Known rows, with every way that one mark hangs from another:
k303[k39 k705]: [-29.6  -9.0   2.3 -12.4 -24.1  19.2  -7.0  22.0   1.4   1.4 -16.6  -1.7
 -11.0  -8.0  19.4  18.8 -11.1 -12.3   4.8   8.6  23.0   4.6]
k983[k44[k94[k705]]]: [-33.4  40.1  19.4 -29.6 -54.8  21.0 -23.6   8.0  -4.0 -11.5  -0.6  -8.2
   5.3 -36.3  20.9   3.1 -41.1  -6.3   1.9  22.6   3.5 -18.5]
k983[k44[k94[k259 k705]]]: [-25.5  48.0  18.3 -31.3 -53.5  20.5 -27.2   0.6  -8.1 -11.6   0.3  -9.6
  14.1 -32.8  17.8   5.4 -40.4 -13.5   7.7  21.8   5.0 -25.0]
k94[k44 k259 k705[k303 k704]]: [ -4.2  56.4 -12.6 -31.2 -32.2  30.5 -22.2 -13.6 -15.7  12.7   3.7 -12.8
  18.2  -9.4  18.1  15.9 -27.2 -34.7  30.7  10.8   1.8  -6.2]
k303[k705]: [-28.7  -2.9   0.1 -20.8 -34.4  14.9  -7.2  12.7   0.4  -7.4  -4.6   3.9
  -0.6  -6.6  20.1  21.2 -21.0  -7.9  12.9   7.8  20.1  10.6]
k303[k51 k705]: [-24.5  -8.6  -1.0 -16.0 -23.6   9.5  -9.5  16.8   1.9   7.8 -20.5   8.1
   0.0 -10.8  13.5  18.1  -9.7  -9.8   7.5   1.3  19.4   3.1]
k94[k44 k705[k303[k39]]]: [-25.8  30.1  -1.1 -21.2 -33.9  30.3 -20.0   8.9 -11.5  18.7  -9.3 -23.6
  -3.7 -24.8  20.2   4.2 -34.8 -28.5  22.2  13.3  -4.8   3.6]
k303[k39 k705[k94[k44]]]: [-29.4  -4.4   3.1 -13.6 -17.9  19.7  -3.4  27.2  10.4  10.5 -14.6  -9.7
  -4.5 -11.5  22.4  20.7   3.1 -12.8  -1.2  17.1  30.3  -6.3]
k293[k705[k94 k303 k704]]: [-17.0   8.7   4.1 -21.2 -31.5  22.7 -12.6  -3.5  12.9  -4.9  10.3   7.9
  -3.4   5.8  25.1  10.0  -3.0   1.2   5.7   2.5  21.7  10.4]
k39[k303[k51 k705[k704]]]: [-17.3  -0.6  -1.6 -12.2 -20.8  -3.0 -13.9  13.8   8.8  19.2 -23.3  18.8
   2.8  -7.3  16.8  26.0   7.5  -7.4  -4.2  -0.4  24.4   1.7]
k705[k704]: [-25.3  25.1   0.0 -27.9 -33.7  26.5  -7.2  -1.5  -0.3  -5.3  11.0   5.7
   3.8  -4.1  30.4  14.5 -12.9  -6.0   7.3  13.7  20.1   3.6]
k303[k705[k94]]: [-30.2  -3.4   8.1 -21.5 -35.3  14.0  -2.3  13.5   6.9  -2.5   2.0   1.6
   2.1  -6.4  24.9  18.8 -10.5  -5.6   6.3  12.1  31.3   2.9]
k705[k303[k39]]: [-33.7   7.8   4.1 -18.7 -35.1  19.7 -10.1   8.6  -6.8   8.4  -6.8  -8.1
 -18.5 -12.7  17.9   7.3 -26.6 -19.7  14.9   8.4   7.3  12.8]
k39[k303[k705[k704]]]: [-21.0   3.4  -1.2 -16.0 -29.4   1.6 -12.0  10.8   7.9   7.4 -10.7  15.5
   2.6  -4.0  22.1  29.0  -1.9  -5.8  -0.5   4.7  25.0   8.0]
k303[k39 k51 k705[k94]]: [-27.0 -15.2   9.7  -9.3 -14.6  12.6  -5.0  26.5   8.8  20.5 -25.6   0.9
  -8.0 -11.6  17.4  12.2  10.8 -11.7  -6.4   6.4  33.5  -9.7]
k44[k94[k259 k705[k704]]]: [-13.7  52.6   8.9 -29.8 -50.8  33.4 -20.0 -11.5 -21.7  -0.2  11.7  -7.4
  19.5 -17.3  20.3   2.2 -29.0  -8.2  11.7   8.9  14.1 -19.1]
k51[k303[k39 k705[k704]]]: [-16.6  -0.2  -6.1  -3.1 -16.9  19.6   0.4  24.4   9.9  10.7 -29.0   5.8
  -9.8  -3.1  16.4  16.0   3.2 -15.8  -4.1   8.0  22.1  -2.5]
k293[k705[k303[k39 k51] k704]]: [-13.1   2.1  -3.7 -12.4 -16.8  22.5 -18.8   4.3   7.9   5.6 -14.1  10.4
 -12.7   2.5  15.6   8.7   0.5  -5.0   2.7  -4.9  11.0   9.2]
k705[k94[k44 k259] k303 k704]: [-11.4  40.9  -7.9 -30.8 -27.8  20.4  -6.3  -7.8   2.8  12.4  10.2  -4.6
  10.9  -0.1  21.3  22.6   0.0 -23.0  12.8  15.4  23.7  -8.5]
k705[k94[k44] k303[k39] k704]: [-21.4  25.8  -4.6 -22.5 -21.3  24.3  -2.1   8.3   9.1  18.4  -0.1  -7.1
  -8.4  -4.7  24.3  17.0   7.5 -17.3  -0.7  17.1  24.1  -4.5]
k94[k705]: [-31.6  25.7  14.9 -27.1 -49.2  29.8 -18.8  -1.4 -14.5   1.4  10.0 -12.4
   6.4 -21.9  30.4  -3.8 -42.7 -15.1  23.1  12.5   5.8   5.0]
k293[k705[k303[k39] k704]]: [-15.8   6.0  -2.9 -15.4 -23.9  26.1 -16.8   1.9   6.9  -3.8  -4.2   7.2
 -12.3   5.0  19.8  10.8  -6.7  -3.7   6.3  -0.7  11.9  14.6]

Rows:
[-11.4  52.5   4.0 -29.6 -52.5  29.1 -19.8 -13.8 -23.7   2.9   9.2  -6.6
  12.1 -14.9  15.0   3.5 -32.5 -12.7  15.3   3.6   9.1 -12.8] | k44[k94[k259 k705[k303 k704]]]
[-24.1  -8.2   0.1  -1.2 -21.1  17.3  -2.0  28.5   7.2  11.8 -31.9  -2.2
 -10.8 -10.9  14.4  11.2  -7.0 -18.1   0.4   9.4  17.4  -0.3] | k51[k303[k39 k705]]
[-21.8   3.9   1.8 -14.9 -16.8  19.4  -6.6  20.0   6.0  10.7 -14.1 -10.9
   3.6  -7.6  19.2  23.6   3.9 -20.7   4.7  16.3  32.1 -12.4] | k303[k39 k705[k94[k44 k259]]]
[-25.9  -0.8  12.0 -19.2 -37.2  19.4 -15.8   2.0   8.9  -3.9   7.2  -1.6
  -4.6  -3.3  22.8   4.3 -15.7  -1.2  11.9   4.2  15.9  12.9] | k293[k705[k94 k303]]
[-14.8   5.4   3.2 -18.5 -25.3  19.0 -14.3  -1.2  13.6   4.6   0.1  10.6
  -3.1   3.7  21.0   8.2   4.4  -0.2   1.7  -1.2  20.8   6.1] | k293[k705[k94 k303[k51] k704]]
[-10.8  48.3   4.8 -31.9 -42.0  32.1 -21.1 -17.7 -18.2   0.5  14.5  -5.0
  21.6  -6.6  28.2   6.4 -28.7 -24.2  25.7   9.8  14.1  -7.4] | k94[k259 k705[k704]]
[-20.8  14.2   4.2 -19.2 -21.7  18.0  -2.8   5.8   5.9  24.3  -6.4   3.9
 -12.7  -3.5  21.4   8.1  11.8 -15.1  -4.5   6.8  28.5  -4.6] | k705[k94 k303[k39 k51] k704]
[-15.8   9.8  -4.6 -20.3 -30.3  23.4 -17.1  -4.0   6.5  -9.0   3.8  10.6
  -5.9   5.8  20.2  12.7 -13.2  -0.8  11.5  -1.3  10.0  17.6] | k293[k705[k303 k704]]
[-24.9  -8.6   5.0 -10.7 -25.4  -5.3 -16.3  17.7   5.9  20.2 -25.8  11.5
   1.5 -15.0  15.2  21.6  -2.8  -9.7   0.3   0.8  19.8   4.0] | k39[k303[k51 k705]]
[-17.6  34.4   8.0 -24.3 -43.0  26.7 -23.5  -9.6 -23.7  11.3   0.3 -15.9
   3.9 -13.4  18.0   0.6 -39.5 -35.4  31.8   5.5   4.2  -0.3] | k94[k259 k705[k303[k39]]]
[-19.7  24.7   1.5 -24.6 -26.3  12.6 -11.9   1.7  -0.6  25.7  -6.2 -12.8
   8.9 -14.7  12.4  12.9  -7.2 -28.3  16.3  12.4  15.8 -11.1] | k705[k94[k44 k259] k303[k51]]
[-22.3  -3.5   3.4 -15.7 -29.3  16.7 -21.4   3.9   3.9   1.5  -9.6   4.0
  -7.2  -6.7  13.7   5.0 -18.8  -4.9  14.2  -3.7   3.4  15.5] | k293[k705[k303[k51]]]
[ -7.6  56.5  -6.2 -31.4 -30.2  34.9 -22.9 -10.7 -12.8   8.0   6.5 -14.8
  27.4 -12.9  24.8  13.8 -22.9 -29.2  25.8  16.7   8.2 -13.8] | k94[k44 k259 k705[k704]]
[-26.0  -9.0  11.7 -11.6 -26.5  -6.0 -12.3  18.6  10.4  23.7 -20.5   9.3
   3.5 -14.7  18.8  19.3   5.4  -7.6  -4.4   4.0  29.1  -1.3] | k39[k303[k51 k705[k94]]]
[-25.2  -4.3   5.1 -13.0 -29.2  22.9 -20.4   7.1   3.5  -3.1  -7.4  -1.7
 -13.8  -4.6  17.7   5.0 -19.6  -6.5  12.5   0.6   6.0  16.6] | k293[k705[k303[k39]]]
[-18.7  -1.2   5.2 -12.8 -21.9  -3.3 -10.2  14.3  13.5  22.5 -17.6  17.0
   4.8  -7.5  20.4  24.5  15.8  -5.8  -9.1   3.0  34.0  -3.2] | k39[k303[k51 k705[k94 k704]]]
[-15.3   1.1  -8.7 -18.1 -17.8  12.8  -6.5  11.0   5.2   7.0 -16.8  17.3
   1.2  -1.3  16.3  23.7   3.5  -6.9   1.5   0.1  25.0   0.4] | k303[k51 k705[k704]]
[-19.0   7.1  10.7 -20.6 -36.2  18.5 -18.7  -5.3   4.7  -3.9   7.8  -2.7
   3.7  -0.1  19.5   6.9 -15.0  -8.8  17.7   3.3  16.9   6.8] | k293[k705[k94[k259] k303]]
[-16.9   3.8  -0.8 -10.3 -26.0  15.5   3.9  17.4  14.6   7.4 -13.9   7.2
   0.9  -2.1  21.0  16.0   3.9 -11.0  -3.0  10.3  28.7  -3.8] | k51[k303[k705[k94 k704]]]
[-19.9  31.1   1.8 -23.5 -39.2  30.8 -15.2  -4.0 -13.0   9.9   2.4  -5.2
  -8.1  -9.5  25.8   2.2 -27.5 -21.1  16.7   5.0   7.6   7.1] | k94[k705[k303[k39] k704]]
[-20.2   7.5  -0.1 -16.6 -24.4   1.8  -8.9  14.8  15.0  14.5  -9.2   8.3
   7.9  -7.0  24.3  30.5   9.6  -6.8  -5.2  11.2  30.7  -1.1] | k39[k303[k705[k94[k44] k704]]]
[-11.7  20.0  -8.5 -24.9 -21.6  18.3  -3.6   5.3   8.9   1.4   1.3   3.4
  16.1   3.2  22.1  31.8   6.6 -13.5   6.2  13.7  34.8 -10.4] | k303[k705[k94[k44 k259] k704]]
[-24.9  -3.7   5.9  -8.6 -30.7  13.1   1.1  21.8  11.7   8.2 -16.3  -0.3
  -0.3  -9.8  18.9  11.4  -7.0 -12.9   1.9  11.7  24.5  -1.7] | k51[k303[k705[k94]]]
[-11.0  10.7  -2.0 -11.3 -25.3  15.1   1.0  11.8  10.6   7.9 -13.2   6.2
   7.6   0.6  18.5  18.2   4.4 -16.4   2.1  10.0  30.3  -8.8] | k51[k303[k705[k94[k259] k704]]]
[-24.7  30.8   1.7 -29.1 -26.5  27.7  -2.5   4.9  11.4   6.5  13.4  -5.4
  11.4  -7.9  33.5  16.5   4.7  -7.0  -0.3  24.3  29.6 -10.1] | k705[k94[k44] k704]
[-20.3   8.7  10.1 -21.3 -29.5  27.2 -13.0  -0.5  15.1  -9.2  13.8   6.3
   5.8   2.8  32.1   7.9   1.8   7.0   0.6   8.8  27.8   2.6] | k293[k705[k94 k704]]
[-18.2  20.3  -8.5 -23.8 -28.3  16.1  -8.6  -2.3  -2.0  12.3  -5.5  10.6
  -7.7  -3.0  16.0  14.3  -9.3 -14.3   9.0   1.0  12.0   7.7] | k705[k303[k51] k704]
[-15.2  41.3   0.1 -31.6 -25.1  26.1  -6.9  -4.1   5.9   6.8  14.1  -6.7
  22.0  -3.5  30.2  20.2   5.3 -16.2   7.0  23.5  31.2 -18.0] | k705[k94[k44 k259] k704]
[-21.2  45.0  15.5 -28.4 -55.4  30.6 -22.9  -7.2 -24.3   0.4   8.9 -15.0
  18.4 -24.9  18.8  -3.0 -39.3 -10.3  16.6   9.9   9.3 -17.1] | k44[k94[k259 k705]]
[-16.4  47.1   1.8 -29.6 -36.2  31.9 -25.4  -5.2 -16.6   9.4   3.2 -24.0
  25.4 -22.1  23.1   7.8 -35.4 -31.6  31.5  17.8   1.9 -11.1] | k94[k44 k259 k705]
